What can hang from each mark
vela: fisi gama mekivo sata
sata: geludif vurevu
bufuz: geludif vurevu
geludif: bufuz gama mekivo
mekivo: geludif
gama: vurevu
vurevu: bufuz fisi gama mekivo
fisi: geludif vurevu

Known rows, with every way that one mark hangs from another
[gama [vurevu fisi mekivo]]: [ 15.4 -16.1   2.1  16.8   6.2  -0.3 -25.2  19.4  11.9  12.6 -34.0  18.4
   8.3  -7.0 -29.2  -6.8   5.0   1.9   0.3   8.2 -21.8 -12.3  -6.3  -1.6
   9.6  30.7]
[vela fisi [gama vurevu] mekivo sata]: [ 65.1 -42.4   3.6  27.4  -0.7  13.5  14.4 -15.7 -51.0  79.9  16.5 -44.1
 -52.7 -40.5  11.1 -31.0 -31.3  34.8  10.1 -33.9  -4.6 -21.7 -34.8  33.4
  -8.8  31.0]
[mekivo [geludif bufuz [gama [vurevu fisi]]]]: [-26.6  13.2   1.7  -9.7 -13.2   2.4   0.0  15.0  16.3   0.4  -9.0   8.2
  -2.3  12.5   2.3  45.2  12.8 -32.0 -28.8  -6.6  -1.8   7.6   5.3 -33.2
 -19.7 -13.5]
[fisi [geludif bufuz [gama vurevu] mekivo]]: [-12.6  22.7   5.0  24.1  11.0   2.8  18.7  -1.0  12.9 -24.5  26.1 -24.8
   5.0   5.0 -16.4  26.9  -4.5  -9.5 -25.4  41.1   1.0  37.6  -6.8 -17.4
  -5.8   7.5]
[sata [geludif mekivo] vurevu]: [  8.1  17.2   2.3   3.9  -7.6   5.9   1.2  -3.5  -8.5 -23.3  17.4   3.3
  45.6   6.2  -3.5   2.3  23.8  -5.6  25.1  23.8 -26.9  17.4  -2.9  -6.5
  -0.6 -12.2]
[geludif [bufuz [vurevu gama]] mekivo]: [-23.6  -9.5  23.1 -11.9  26.9  10.8   9.9 -12.5   4.2 -27.5  39.5  24.0
  17.1  32.2  17.0  14.4   1.2  -1.2 -31.3   5.1  15.7  -7.9  -0.7  -3.4
   8.3  -2.9]
[gama vurevu]: [-10.1 -12.3  -8.8  19.7   5.2  12.1 -10.1   7.8  14.0  24.2 -34.2   8.0
  24.1  11.0 -29.1  17.6  14.6  15.3  -3.3  16.5  -3.1   5.5 -10.9   4.8
   4.1   8.9]
[mekivo [geludif [bufuz [vurevu fisi]] gama]]: [-40.0  12.6   8.3 -21.7  -8.5   2.7   2.2  14.2   7.4 -11.6   5.0  12.6
  -2.4  18.5  13.9  30.9  25.2 -23.6 -26.9 -13.5  12.7  -0.6  10.7 -27.9
 -20.1 -27.8]
[fisi [vurevu bufuz gama mekivo]]: [-15.0  -2.7  -3.0  -8.3  -8.3 -33.1 -32.6   4.3   6.9 -11.8 -12.1  22.2
   0.2  -5.6  10.0 -22.2 -12.0  23.7   2.9   1.4  14.8 -12.2  14.3  14.8
  23.2  24.0]
[geludif [gama vurevu] mekivo]: [-36.3  -4.3  26.9  27.7  27.2  15.5  26.8 -15.6   4.6  -4.5  29.8  -8.8
  16.8   7.4 -21.3  40.0   6.4   6.7 -35.4  35.2 -20.3  13.4 -12.8  -5.2
  -1.9  16.3]
[geludif [bufuz [vurevu fisi gama]] mekivo]: [-11.1 -12.4  24.6 -17.5  22.6   7.7   3.2  -8.6   7.1 -30.0  37.9  26.8
   7.5  21.0  11.7   8.7  -5.6 -11.7 -23.4   0.9   2.4  -8.7  -0.9  -8.9
   7.6  -4.3]
[vela fisi gama mekivo]: [ 42.9 -26.7 -14.2  20.3  11.7  30.9   1.6 -43.8 -34.6  57.7  13.9 -33.3
 -45.0 -23.9  26.4 -11.6 -18.9  15.0  -5.8 -33.0   2.8 -28.6 -10.8  45.2
   0.5  14.4]
[vurevu [bufuz [geludif mekivo]] gama]: [  1.0  11.2   3.4 -13.0  -5.1  -3.5   8.2  -2.0   8.5  -0.7  -3.1  -0.8
   3.7  30.0  -4.6   3.0 -14.6 -30.9  -4.9  -1.8   6.9 -11.4  42.3   6.0
   7.2  -6.0]
[sata vurevu]: [-12.7  -4.4 -13.3  -8.6  -9.2  10.1  -3.1  -4.7  -3.1   4.4 -12.6  15.2
  41.2   7.7   1.8   6.6  28.9  10.2  13.9   5.9  -1.4   7.0 -14.5  -8.7
  -2.1  -8.6]
[vela [fisi [geludif bufuz mekivo] vurevu] gama sata]: [ 38.6 -28.9  -9.3   9.6  -8.5 -16.4  16.2 -15.8 -37.3  31.3  28.1 -47.3
 -55.8 -48.0  17.8 -24.5 -45.6  29.7  12.8  -0.4  31.7  22.2 -31.8   5.6
  -9.8   2.4]
[geludif bufuz gama]: [-45.5   3.9  11.6  -5.3  11.3  18.0  14.0 -23.6  23.5 -23.3  18.0  10.4
   4.0  13.6  19.4  49.0  10.9  -6.5 -18.9 -19.2   5.4  19.4 -20.0  -4.5
   3.7 -25.2]
[vela gama sata]: [  3.5 -22.5  -9.3   2.3  -9.6  13.2  31.1  -7.0 -26.5  39.1  -2.7 -21.6
 -22.5  -3.4  22.1  -6.0  -5.5  33.6  23.4 -30.0  26.8   6.1 -14.4  22.2
 -16.6  -9.0]
[gama [vurevu mekivo]]: [ -1.1 -11.1   0.3  25.9  12.1   3.4 -15.0  14.6   7.9  16.2 -30.3  15.5
  20.7   6.5 -21.6   1.2  16.0  17.8 -11.2  14.1  -5.4 -12.4  -5.2   5.8
  10.5  33.6]
[vela [sata vurevu]]: [ -0.3  -4.2  -1.2 -10.1 -15.5   5.5  15.6   0.4 -20.4  28.6  -8.4   6.0
  15.1  -7.9   8.2 -10.1  25.0  25.5  36.4  -9.9  13.7  10.6 -27.1  -9.0
 -16.1 -15.6]
[vurevu fisi gama]: [ 11.1   3.5 -30.0 -24.7  -0.7  11.7  -5.0 -15.4  15.2  12.1 -29.9  -0.3
  -6.2   3.7   0.6   0.9 -25.0 -18.4   5.5 -19.1 -20.4 -18.0  15.4  12.5
  -7.3 -12.3]
[vurevu fisi]: [  4.1  -3.1 -14.9 -10.8  -0.8  19.2 -16.2 -12.0  14.0  17.6 -30.5  16.5
  -7.2  -9.4  -7.0   5.5  12.7 -13.4  24.4 -11.5  -5.9   2.1  -2.0  -0.6
  -3.2 -23.9]
[gama [vurevu bufuz fisi [mekivo geludif]]]: [ 20.6  -8.5   9.6   7.3 -14.0 -21.6 -34.6  45.6  15.6  10.7 -33.1  34.8
  -2.9  -5.7 -27.0  -8.6   3.7 -23.7   1.9  -2.1 -20.9 -14.9   8.5 -22.2
  15.2  24.9]
[geludif bufuz gama mekivo]: [-40.6   5.6  32.7   3.1  28.1  19.9  27.9 -33.1  12.8 -30.5  52.2  10.8
   3.3  13.0  18.9  54.0   5.1 -14.8 -34.7   3.9  -0.2  20.5 -16.5 -14.4
   1.9  -8.6]
[fisi [geludif gama mekivo]]: [-18.9  34.7  -6.1  24.9  11.8  10.1  26.7 -15.7  -0.1  -9.4  17.5 -35.4
   1.7   0.7 -13.3  15.5   9.6  -1.1 -13.3  43.6   8.9  30.2   6.0  -5.2
 -14.9  -3.7]

Rows
[ 33.5  11.0   7.3 -14.8 -19.0 -10.3 -26.7  15.9   5.6 -47.2   5.2  25.9
  27.4  -8.5   8.6 -14.5  11.2 -23.4  33.6 -14.8 -39.0   4.2  -6.7 -16.0
  12.3  -5.9] : [sata [geludif bufuz] [vurevu fisi mekivo]]
[ 47.4 -22.6 -14.8   6.6  -9.0   8.8  22.6 -17.5 -35.8  48.8   1.7 -39.4
 -44.2 -32.4  19.5 -18.6 -25.2  18.5  36.0 -39.8   5.7   0.5 -23.2  28.2
 -10.0 -27.4] : [vela fisi gama [sata geludif]]
[-11.5  -7.4   4.4  -4.0   9.4   2.1  -7.0  14.0  -1.8 -12.5   1.4   3.5
   8.8   4.6 -19.9 -25.2  23.2  12.5   8.5  19.7  11.5  -3.0   4.5   0.3
  -2.8 -15.4] : [bufuz [vurevu [fisi [geludif mekivo]]]]
[-33.2  -3.2  12.7  21.9  15.6   6.2  10.1  -1.0  10.7  -4.2  -2.4  -3.3
  13.7   3.9 -15.2  24.5  12.0  17.0 -23.8   9.0 -15.3   1.0 -11.4   5.2
   3.3  17.5] : [geludif [gama [vurevu mekivo]]]
[ 30.4  -8.4  -1.4  -6.3 -11.6  -9.4 -12.0 -18.0 -16.8  30.3  -0.4  -6.6
 -30.4 -46.9  12.7 -16.9  -6.2  19.4  43.0 -18.0  17.1  16.5 -35.6   4.9
  -2.0 -34.9] : [vela [fisi vurevu] [sata [geludif bufuz]]]
[-24.5  -8.0   3.1  -8.7  21.2  -3.0  -2.1  10.4  -7.8 -13.5  -3.1  13.1
  20.3  28.2   7.9 -31.0  14.7  33.7 -20.5  -4.4  14.9 -45.6  17.7  24.3
   7.4  12.9] : [bufuz [vurevu gama mekivo]]
[ 45.4  21.3 -11.7 -13.4 -15.3 -33.5 -21.6  26.4  15.0 -19.1 -17.7  11.3
 -25.3 -10.2  -1.7 -44.4 -36.2 -36.7  12.0 -18.3 -22.6 -28.2  35.4  -2.2
  19.5  20.3] : [vurevu bufuz [fisi geludif] gama mekivo]
[  8.3 -42.4 -26.5   6.3   2.3   1.8  -9.7 -30.8 -17.0  34.8  -6.9 -23.1
 -33.3 -28.4  13.8  -0.7 -28.4  30.3  -1.9  -9.6  19.2  -2.2 -18.3  29.3
   6.3  -3.2] : [vela [fisi vurevu] gama]
[-19.7  23.2   7.0  -1.5   5.1   2.2  -1.9   5.6  -0.9  -4.9  -3.8  19.1
  -4.5   9.9  27.5  15.1  25.4 -12.7 -28.8 -13.7  16.7 -19.6  16.5 -12.9
  -6.8  10.6] : [vurevu [mekivo [geludif bufuz gama]]]
[-42.0 -13.0  48.4  -7.6  28.2   9.0  19.9 -12.2   9.6 -49.5  63.3  17.5
   3.4  11.4   7.5  29.5   6.5  -7.1 -31.7   4.5  -6.8   8.4 -16.8 -17.2
   5.2 -11.2] : [geludif [bufuz [vurevu fisi]] gama mekivo]
[ 24.0  11.6 -11.4  -6.5 -24.5 -13.3 -26.3  19.2  23.6  -1.4 -23.4  16.2
 -20.1 -16.5 -21.1 -15.4  -0.4 -36.1  42.7  -6.9  -5.8  18.2   9.6 -16.8
  12.6 -26.7] : [vurevu bufuz [fisi geludif]]
[-27.4   4.1  27.7  18.8  16.9  20.8  28.0 -10.4  -3.4  -2.0  10.2 -31.0
  16.6  19.7 -31.4  31.8  19.7  -9.7 -24.2  42.4   6.8  16.2  21.1  -3.0
 -14.4   3.9] : [bufuz [geludif [gama vurevu] mekivo]]
[  2.5  24.1 -20.0   3.9 -18.0 -47.0 -28.8  19.1   4.8 -23.4 -11.7 -12.2
  -5.9 -12.3  -4.9 -39.0 -22.3  18.6   5.5  31.1  21.6   6.9  25.4   6.4
  14.8  29.6] : [fisi geludif [vurevu bufuz gama mekivo]]
[-26.9  21.6  11.5  13.3  14.5   1.3  21.9  -1.9   3.8 -37.3  38.8 -20.3
   5.7  11.0  -5.3  12.2   8.5  -0.2 -23.3  34.3  15.7  27.7  -1.1 -12.6
  -5.7  -7.4] : [fisi [geludif [bufuz vurevu] gama mekivo]]
[ -1.2  -1.8   1.4  15.6   2.5  -3.4 -17.7  26.3   7.8  13.4 -28.7  18.9
  14.1  11.8 -13.1  10.5  15.2   0.2 -23.0   9.2   0.9 -13.3   1.8 -10.7
   2.5  30.8] : [gama [vurevu [mekivo [geludif bufuz]]]]
[ 27.7   7.9 -15.6 -20.4 -12.6 -16.0  -9.9  12.4  -1.3 -26.2  -6.2   3.6
  20.4  -4.1   5.6 -24.7 -15.2 -13.6   3.2   0.5 -26.1 -12.7   3.9 -15.8
   1.1  21.5] : [sata [vurevu [fisi [geludif bufuz]] gama mekivo]]
[ 24.6   3.5   5.2 -26.2 -13.1  -8.0  -4.2   5.8  14.8  -6.8  -9.1   4.3
 -14.1   9.1 -15.6  -8.5 -28.9 -52.6  11.4 -11.2 -17.8 -12.4  40.7  -5.4
   8.0 -10.7] : [vurevu [bufuz [geludif mekivo]] fisi gama]
[ 10.6  17.8   7.3   5.4  -2.1  12.3  19.8  -8.5 -17.5  23.3   2.9  -5.4
  -2.8  -6.7   6.3  -7.0  21.5  12.9  39.5  -5.1  10.8  16.6  -8.8   6.5
 -17.3 -25.4] : [vela [sata [geludif mekivo]]]
[ 19.4 -32.6  -5.9 -11.2 -24.7   0.7  23.8   6.5 -31.1  23.0   3.1 -16.8
 -10.2 -15.3  14.9 -18.4 -11.5  24.5  35.6 -28.3   0.3   8.1 -24.9   2.4
 -15.8  -2.7] : [vela gama [sata [vurevu fisi]]]
[-16.3 -17.2  -4.6 -23.2   7.9   2.7  -6.3   7.7   3.6  -8.1 -10.3   9.2
  12.2  17.9  -6.9 -21.2   3.7  14.5  -0.7  -8.4  -0.7 -28.2  10.6  15.5
  -0.2 -15.0] : [bufuz [vurevu fisi gama]]
[ 10.2  13.8  -1.8  -6.5 -30.9 -12.0 -18.2  18.1   7.1 -25.4  -2.5  20.3
  40.3   5.3  -5.4  -7.4  23.5 -12.3  47.9  -5.3 -26.3  18.1  -1.0  -8.5
  16.2 -28.8] : [sata geludif [vurevu bufuz]]
[ 19.2  -0.8 -14.8 -30.4 -17.3 -10.7 -18.5   5.3  26.8   1.5 -24.1  24.6
 -15.0   0.7  -2.3  -9.4 -31.1 -36.9  20.1 -35.5 -25.8 -17.1  19.8   0.9
  17.5 -18.7] : [vurevu bufuz fisi gama]
[  0.2  29.7 -21.9 -10.6   3.3  -2.4   0.4   4.2  -8.2  11.2 -25.8   2.6
   0.2  21.9  26.6  -5.4  -4.2  -9.8 -34.8 -13.5   8.0 -48.1  42.0   7.9
 -13.3  25.9] : [vurevu gama [mekivo geludif]]
[ -2.4  27.7 -30.6   8.0  -6.9 -31.3 -19.4   3.8  -2.8 -15.3 -15.8 -28.6
   0.0 -10.9  -2.4 -31.9 -17.8  31.1  -5.1  41.2  24.8   5.8  22.5  14.1
  -1.9  33.7] : [fisi geludif [vurevu gama mekivo]]
[-11.8  22.7  -5.2  20.8   2.9  -3.9   7.4   9.6  17.2 -23.6   3.0 -21.7
   4.0   3.0 -13.0  16.2   0.3  -3.1 -16.5  22.6   4.6  26.5  -5.0 -10.0
  -1.8   8.5] : [fisi [geludif bufuz [gama [vurevu mekivo]]]]
